Known rows, with every way that one mark hangs from another:
J_877{J_806}: [-0.21  1.37 -2.41 -0.55 -1.67 -1.62 -0.80  1.27  0.59  1.11 -1.36  3.26
  3.49  1.08 -2.50 -1.85 -1.70  1.48  0.12 -1.66 -0.56 -1.84 -1.59  0.44]
J_444{J_877}: [ 1.79 -0.29  2.40 -1.87 -2.35 -1.49  3.37 -2.53 -1.33 -0.16 -1.10  0.15
  1.73  1.05 -2.53 -1.99 -3.13  1.51  1.23 -2.55 -0.67 -3.12 -3.83 -0.23]
J_806{J_130}: [ 1.08  2.02 -0.27 -0.13  2.47 -2.28 -2.11 -3.83  0.61 -0.59 -0.22  1.54
  1.26 -0.82 -0.88 -0.67 -2.75 -0.06  0.40 -2.05  0.16  2.12  2.60 -2.34]
J_536{J_444 J_806{J_130}}: [ 1.30 -0.27 -0.27 -1.38  3.54 -3.42  1.77 -3.91  1.71 -2.45  2.13 -3.41
 -0.52  1.81 -1.95  0.71 -4.45  0.96 -3.49 -1.43 -0.32 -1.78  0.99 -1.53]
J_806{J_130 J_536 J_877}: [ 2.36  1.36  0.52  2.57  0.86 -2.41 -3.66 -5.49  2.44 -0.42 -0.89  0.99
 -1.43 -2.75 -1.48 -0.62 -5.12  0.78 -0.18 -1.34  1.07  1.33  3.79 -1.03]
J_273{J_536{J_444{J_130 J_877}}}: [ 1.90 -3.82 -1.87 -3.27 -1.02 -1.94  2.53 -1.34 -1.51 -1.43 -0.03 -1.08
  2.69  0.61 -2.14 -1.73 -6.08  2.60 -0.74 -3.86 -1.54 -3.20 -1.87 -0.54]
J_273{J_536{J_444}}: [ 1.19 -2.68 -1.40 -0.47 -0.51 -2.37  2.20 -0.66 -0.86 -0.53  0.28 -2.23
  5.07  1.08 -1.49 -1.18 -6.03  1.37 -1.79 -2.88 -0.37 -3.54 -0.69 -1.16]
J_130{J_273 J_444{J_877}}: [ 3.35  0.78  2.05 -2.15 -3.36 -1.15  3.23 -1.77 -5.10  0.52 -3.17  1.49
  2.97  2.91 -1.67 -2.36 -2.75  0.50  1.89 -3.62  0.34 -5.14 -0.28  0.20]
J_444{J_130{J_273}}: [ 2.10 -0.77 -1.45 -1.37  1.25 -1.84 -1.75 -1.53 -4.73  1.36 -1.68  3.31
 -0.59  0.37 -1.89 -0.44 -0.84  2.29 -1.92 -3.45 -0.88  1.01  5.22 -0.17]
J_444{J_130{J_273} J_877}: [ 3.21 -1.36  0.31 -4.05  0.04 -1.09  1.10 -2.67 -4.85  0.32 -2.32  3.20
 -0.78  0.44 -2.32 -1.70 -2.33  2.83  0.06 -4.04 -1.50 -1.27  2.04  0.31]
J_130{J_273{J_877}}: [ 2.15  2.14  0.66  2.82  3.21 -1.83  0.65 -1.03 -5.28  1.45 -2.11  2.79
  2.20  2.40 -1.40 -1.68 -0.91  0.54 -2.31 -2.73  0.94 -1.95  4.92 -0.47]
J_877{J_273{J_536{J_444}} J_806}: [ 2.33  0.53 -2.91 -2.58 -2.34 -2.05  1.28  3.45  1.29  0.40 -3.20  1.56
  7.52 -1.19 -2.27 -2.15 -5.80  2.42  0.95 -1.59 -0.07 -6.34 -0.74 -0.29]
J_806{J_130 J_877{J_273{J_536{J_444}}}}: [ 2.35  2.68 -1.70 -1.99  1.35 -2.16  0.30 -1.62  0.67 -1.13 -1.87  2.53
  1.28 -2.93 -1.44 -0.86 -6.69  1.59  0.38 -0.81  0.39 -4.28  4.93 -1.10]
J_877{J_273{J_536{J_806{J_130}}} J_444}: [-0.73  0.17  4.23  1.74 -0.88 -2.71 -1.18 -0.76  3.50  1.23 -2.26 -1.28
  2.21 -1.94 -0.75 -1.02 -5.49 -0.43  1.05 -1.19  1.23 -1.17  1.33 -4.33]
J_130{J_273{J_877{J_806}}}: [ 1.56  2.87 -1.25  2.01  2.92 -1.45 -0.37  0.79 -4.22  1.51 -2.67  4.98
  3.68  2.42 -1.62 -2.38 -1.19  0.83 -1.79 -2.44  0.57 -2.25  4.50  0.28]
J_536{J_273 J_444{J_877}}: [ 1.40 -2.57 -1.16 -3.80 -0.71 -1.73  4.31 -3.35 -3.19 -2.11  1.43 -0.32
  6.30  1.25 -2.41 -1.58 -4.50  1.75 -1.15 -1.55 -1.21 -4.42 -5.57  0.68]
J_444{J_130 J_877{J_273{J_536}}}: [ 3.65 -1.43  0.65 -4.24 -2.56 -1.46  1.53 -0.97 -1.02 -0.12 -2.87  1.91
  0.88 -1.98 -2.69 -2.02 -4.14  3.12  2.26 -3.54 -1.61 -3.42 -1.70 -0.65]
J_536{J_273 J_444{J_130} J_806}: [ 0.33 -3.58 -2.45 -2.27  2.11 -2.80  0.82 -2.48 -1.10 -1.99  3.46 -1.43
  0.98  2.13 -3.28  0.66 -2.22  2.13 -5.52 -1.53 -2.45 -2.21 -2.52  0.58]
J_273{J_877{J_444 J_806}}: [-2.60  3.21 -1.25  4.78 -0.99 -2.19 -1.44  0.71 -0.76  1.41 -1.68  3.34
  1.84  1.89 -2.34 -3.49 -0.50  0.18 -0.18 -1.23  1.55  0.71 -0.91 -0.92]
J_877{J_273}: [ 2.85  1.81  1.71 -0.54 -2.44 -2.55  1.48 -0.33 -0.68  1.38 -2.98  0.22
  2.99 -1.45 -2.18 -0.77 -2.12  1.58  1.01 -1.33  0.77 -3.76  0.03 -1.17]
J_536{J_444}: [ 1.42 -0.85 -1.58 -1.27 -1.01 -2.97  3.37 -2.15 -2.59 -0.82  0.39 -2.53
  2.53  1.61 -2.38 -0.54 -3.32  2.01 -1.98 -1.96  0.37 -2.85 -0.86 -0.19]
J_444{J_130{J_273{J_536}} J_877{J_806}}: [ 2.29 -1.83 -2.19 -4.92  0.13 -0.35 -0.69  0.76 -2.40  0.35 -2.91  5.81
  2.54  0.41 -2.15 -2.90 -4.31  2.98  0.81 -4.19 -2.40 -2.33  1.45  0.90]
J_877{J_806{J_130{J_444}}}: [ 0.45  3.35 -3.74 -1.31 -1.35 -1.69 -2.87 -0.19  1.51 -0.41 -1.66  4.26
  3.38  0.76 -1.67 -2.30 -2.25  0.16  2.26 -2.04 -0.03 -0.01 -0.24 -0.61]
J_273{J_877{J_444{J_130} J_806}}: [-2.41  2.69 -3.04  3.81 -0.86 -2.18 -3.08  0.61 -1.50  1.34 -1.69  4.51
 -0.54  1.33 -2.79 -3.43  0.14  1.13 -0.46 -1.84  0.84  2.37 -0.02 -0.65]
J_273{J_536 J_877{J_806{J_130{J_444}}}}: [ 0.50  2.94 -3.78  2.80  1.49 -1.64 -2.61  1.53  1.28 -0.78 -1.27  4.31
  4.58  1.64 -1.42 -3.74 -3.51 -0.51  0.76 -2.97  0.03 -1.20 -0.09 -1.33]

Rows:
[ 4.98 -3.61  0.47 -0.93 -1.18 -2.72  1.10 -5.21 -2.08 -0.77 -1.40 -2.65
  1.26 -0.67 -2.24 -1.19 -5.09  2.93 -1.18 -3.58  0.37 -0.53  0.55  0.00] : J_806{J_536{J_444{J_130{J_273} J_877}}}
[ 2.60  3.03 -0.08  2.59 -0.54 -1.89  1.14 -0.41 -6.17  1.02 -2.74  2.37
  2.32  3.80 -1.63 -2.40 -0.07 -0.25 -0.39 -3.10  1.42 -3.17  2.74 -0.25] : J_130{J_273{J_877} J_444}
[ 0.38  0.35 -0.30  1.38 -5.22 -2.73 -4.68 -0.15  2.66  2.45 -4.73  2.03
  1.62 -3.80 -2.33 -2.39 -3.13  2.16  2.64 -1.42  1.60  2.20  0.18 -1.52] : J_877{J_273 J_444{J_130} J_806{J_536}}
[ 3.51 -4.43 -0.49 -1.04 -1.41 -2.54 -0.03 -5.56 -0.84 -1.68  0.56 -1.90
  3.54 -0.99 -2.55 -1.34 -4.67  2.43 -1.22 -2.79 -0.66  0.05 -3.68  0.14] : J_806{J_536{J_273 J_444{J_130 J_877}}}
[ 2.63  5.11 -2.76 -2.61 -2.50 -2.00 -1.86  1.03  2.21  0.11 -4.06  4.33
  4.71 -1.86 -1.76 -2.34 -2.71  0.76  4.03 -1.31  0.73 -2.59  0.60 -1.03] : J_877{J_273 J_806{J_130{J_444}}}
[-2.33  3.01  0.08  1.45  0.25 -1.99 -2.41 -3.51  0.14  0.34 -0.71  3.55
 -2.32 -1.48 -1.11 -1.18 -3.90  0.11  0.44 -0.30  1.23  1.53  4.23 -1.76] : J_806{J_130 J_877{J_444}}
[ 2.44  1.37 -0.10  2.96 -0.21 -1.51  0.43  0.97 -5.02  0.97 -2.63  2.29
  4.47  3.46 -1.00 -2.77 -2.59 -0.61 -0.36 -4.01  1.00 -4.22  2.47 -0.83] : J_130{J_273{J_536 J_877} J_444}
[ 3.82  1.55  0.88 -1.51 -7.26 -1.78  1.70 -0.45  0.83 -0.02 -4.01  0.25
  3.82  0.25 -2.98 -3.25 -3.50  1.19  4.68 -2.45  0.75 -5.26 -6.06  0.19] : J_130{J_444{J_877{J_273 J_806{J_536}}}}
[ 2.65 -0.16 -0.80  1.80  3.80 -1.97  1.95 -0.21 -5.06  0.25 -1.49  1.08
  4.86  2.37 -0.86 -1.90 -4.41  0.88 -3.26 -3.38  0.66 -3.88  4.94 -0.86] : J_130{J_273{J_536{J_444} J_877}}
[ 3.12 -0.55  0.11 -1.38 -1.54 -2.67  3.03  0.36 -0.50  0.12 -2.38 -1.51
  5.65 -1.36 -1.71 -1.03 -5.52  1.94  0.24 -2.07  0.51 -5.78  0.11 -1.54] : J_877{J_273{J_536{J_444}}}
[ 3.03  0.23  2.81 -1.84 -5.49 -1.86  3.94 -0.17  0.55 -0.42 -2.27 -1.61
  2.20  1.67 -2.66 -2.19 -3.82  0.60  2.78 -2.69 -0.28 -7.18 -5.65 -0.81] : J_130{J_444{J_877{J_273{J_536{J_806}}}}}
[ 2.94  1.20  2.08 -0.17 -0.93 -2.53  0.23  0.07  2.82 -0.06 -2.06 -0.84
  3.12 -0.74 -1.53 -0.72 -4.70  0.11  1.24 -2.11  0.09 -4.61  0.00 -2.62] : J_877{J_273{J_536{J_806{J_130{J_444}}}}}
[-1.58  1.60 -0.54  4.72 -0.33 -2.68 -1.72 -1.50 -2.87  1.11 -0.97  2.00
 -1.99  1.22 -2.43 -2.48  0.44  0.71 -1.10 -2.13  1.25  2.83  0.42 -1.58] : J_273{J_877{J_444{J_130}}}
[ 1.08 -1.40  2.06  0.69  2.58 -1.33  0.71  0.35 -1.68  1.43 -1.12  1.18
  1.87  1.89 -1.33 -0.30 -4.92  0.70 -3.59 -2.51 -0.78 -5.26  4.92 -0.31] : J_130{J_273{J_536{J_806{J_877}}}}
[-2.21  4.44 -1.78  4.08  1.45 -2.25 -3.35 -0.62  0.26  0.62 -1.47  4.34
  1.12  0.76 -1.50 -3.44 -1.25 -0.44  0.59 -1.08  1.60  2.68  1.09 -1.94] : J_273{J_877{J_444 J_806{J_130}}}
[ 2.34  3.95 -1.30 -1.18 -1.68 -1.79 -0.87 -0.78  0.76 -0.61 -2.77  3.60
  0.92 -2.07 -1.54 -1.54 -5.33  0.37  2.73 -1.21  0.66 -4.77  3.12 -1.09] : J_806{J_130{J_444} J_877{J_273{J_536}}}
[-2.48  0.50 -2.86  4.15 -0.08 -1.77 -3.67  2.31 -0.04  1.18 -1.41  4.29
  2.10  0.98 -1.93 -3.88 -2.52  0.75 -0.57 -2.82  0.15  1.32 -0.09 -1.50] : J_273{J_536 J_877{J_444{J_130} J_806}}
[ 3.49  1.34  0.10  0.64 -3.39 -2.43 -1.72  0.46  3.18  1.51 -4.39  1.11
  5.24 -2.77 -2.60 -1.90 -3.63  2.02  1.89 -1.42  1.09 -2.67 -0.88 -0.38] : J_877{J_273 J_806{J_536}}
[ 0.60 -1.52 -0.83 -0.50  2.87 -2.40  1.22 -1.45  2.10 -1.83  1.53 -1.57
  0.57  1.12 -1.78 -0.07 -7.11  1.09 -3.43 -1.83 -1.07 -4.73  1.86 -1.13] : J_273{J_536{J_444 J_806{J_130 J_877}}}
[ 3.36 -0.39  3.11 -2.60 -2.89 -1.50  3.83 -0.62  0.20  0.16 -3.02  0.10
  4.23 -0.98 -2.21 -2.28 -5.47  1.72  2.79 -2.55 -0.44 -5.84 -3.26 -1.14] : J_444{J_877{J_273{J_536}}}
[ 0.81 -2.75 -4.55 -2.96  0.54 -2.32  0.41 -2.70 -3.87 -1.45  1.87  0.97
  3.62  0.54 -2.52 -0.44 -2.19  2.45 -3.06 -2.06 -1.62 -0.64 -1.64  0.74] : J_536{J_273 J_444{J_130}}
[-2.29  0.69  0.36  4.29  0.76 -1.95 -1.37 -1.82 -2.56  0.73  0.56  2.79
  4.35  1.22 -1.80 -2.42 -0.43 -0.64 -1.50 -0.98  0.48  0.92 -2.48 -1.20] : J_536{J_273{J_877{J_444}}}
[ 1.62 -0.11 -3.48  0.32  2.82 -1.37 -2.68  1.32 -3.67  1.13 -2.13  5.64
  1.50  0.98 -1.87 -2.17 -1.68  2.07 -2.06 -3.98 -1.11 -0.27  5.04  0.07] : J_444{J_130{J_273{J_536 J_877{J_806}}}}
[ 1.41  1.90  1.93  1.89  5.99 -2.51 -1.11 -2.94  0.36 -0.46  0.17  0.64
 -1.05  2.03 -1.34 -0.07 -2.26 -0.41 -3.29 -2.03 -0.18 -0.47  4.79 -1.93] : J_536{J_806{J_130{J_273{J_877}}}}
[ 0.51 -1.80  0.84  5.83 -0.49 -2.63 -4.18 -4.22 -0.10  0.68 -0.05  0.31
  2.29 -0.98 -1.97 -1.86 -1.60  0.29 -1.46 -2.23  0.87  3.87 -1.62 -1.47] : J_806{J_536{J_273{J_877{J_444{J_130}}}}}
[-2.08  0.14 -1.03  3.48  1.00 -1.94 -2.65 -1.88 -3.22  0.61  0.71  3.68
  2.23  0.85 -2.01 -2.26  0.26  0.10 -1.66 -1.43 -0.03  2.16 -1.58 -0.91] : J_536{J_273{J_877{J_444{J_130}}}}
[-1.06  2.51  1.67  1.29 -4.32 -2.20  1.04 -0.30 -1.23  2.14 -2.98  1.94
 -0.93 -1.71 -2.55 -1.34 -3.10  1.57  0.81  0.32  1.70 -3.92  1.41 -0.52] : J_806{J_877{J_273 J_444}}
[-3.10  0.41  1.43  1.51  2.93 -1.84 -2.67 -3.18  2.30 -0.54  2.27  2.34
 -0.38  0.27 -1.78 -0.02 -3.41 -0.71 -2.79  0.38 -1.00 -0.43  0.20 -1.17] : J_536{J_273 J_806{J_130 J_877{J_444}}}
[ 2.11  4.62 -0.51 -1.28  0.91 -2.02 -0.67 -2.28  0.39 -0.15 -2.37  3.95
 -0.88 -3.09 -1.77 -0.60 -3.98  1.32  1.10 -0.22  0.70 -2.63  4.99 -0.85] : J_806{J_130 J_877{J_273}}
[-1.59 -1.61  2.15  5.02 -3.17 -1.95 -3.05 -3.83  0.54  1.37 -0.40  0.58
  1.61 -1.79 -2.06 -1.31 -4.15  0.37 -1.06 -0.16  1.23  0.34 -1.10 -0.40] : J_806{J_536{J_273} J_877{J_444}}
[-1.69 -0.95  0.84  1.25 -0.97 -2.17 -2.35 -2.09 -3.88  2.40 -1.92  2.12
 -0.94  0.03 -1.36 -1.21 -1.37  1.03 -0.66 -2.65  0.76  3.12  4.09 -1.81] : J_877{J_444{J_130{J_273}}}
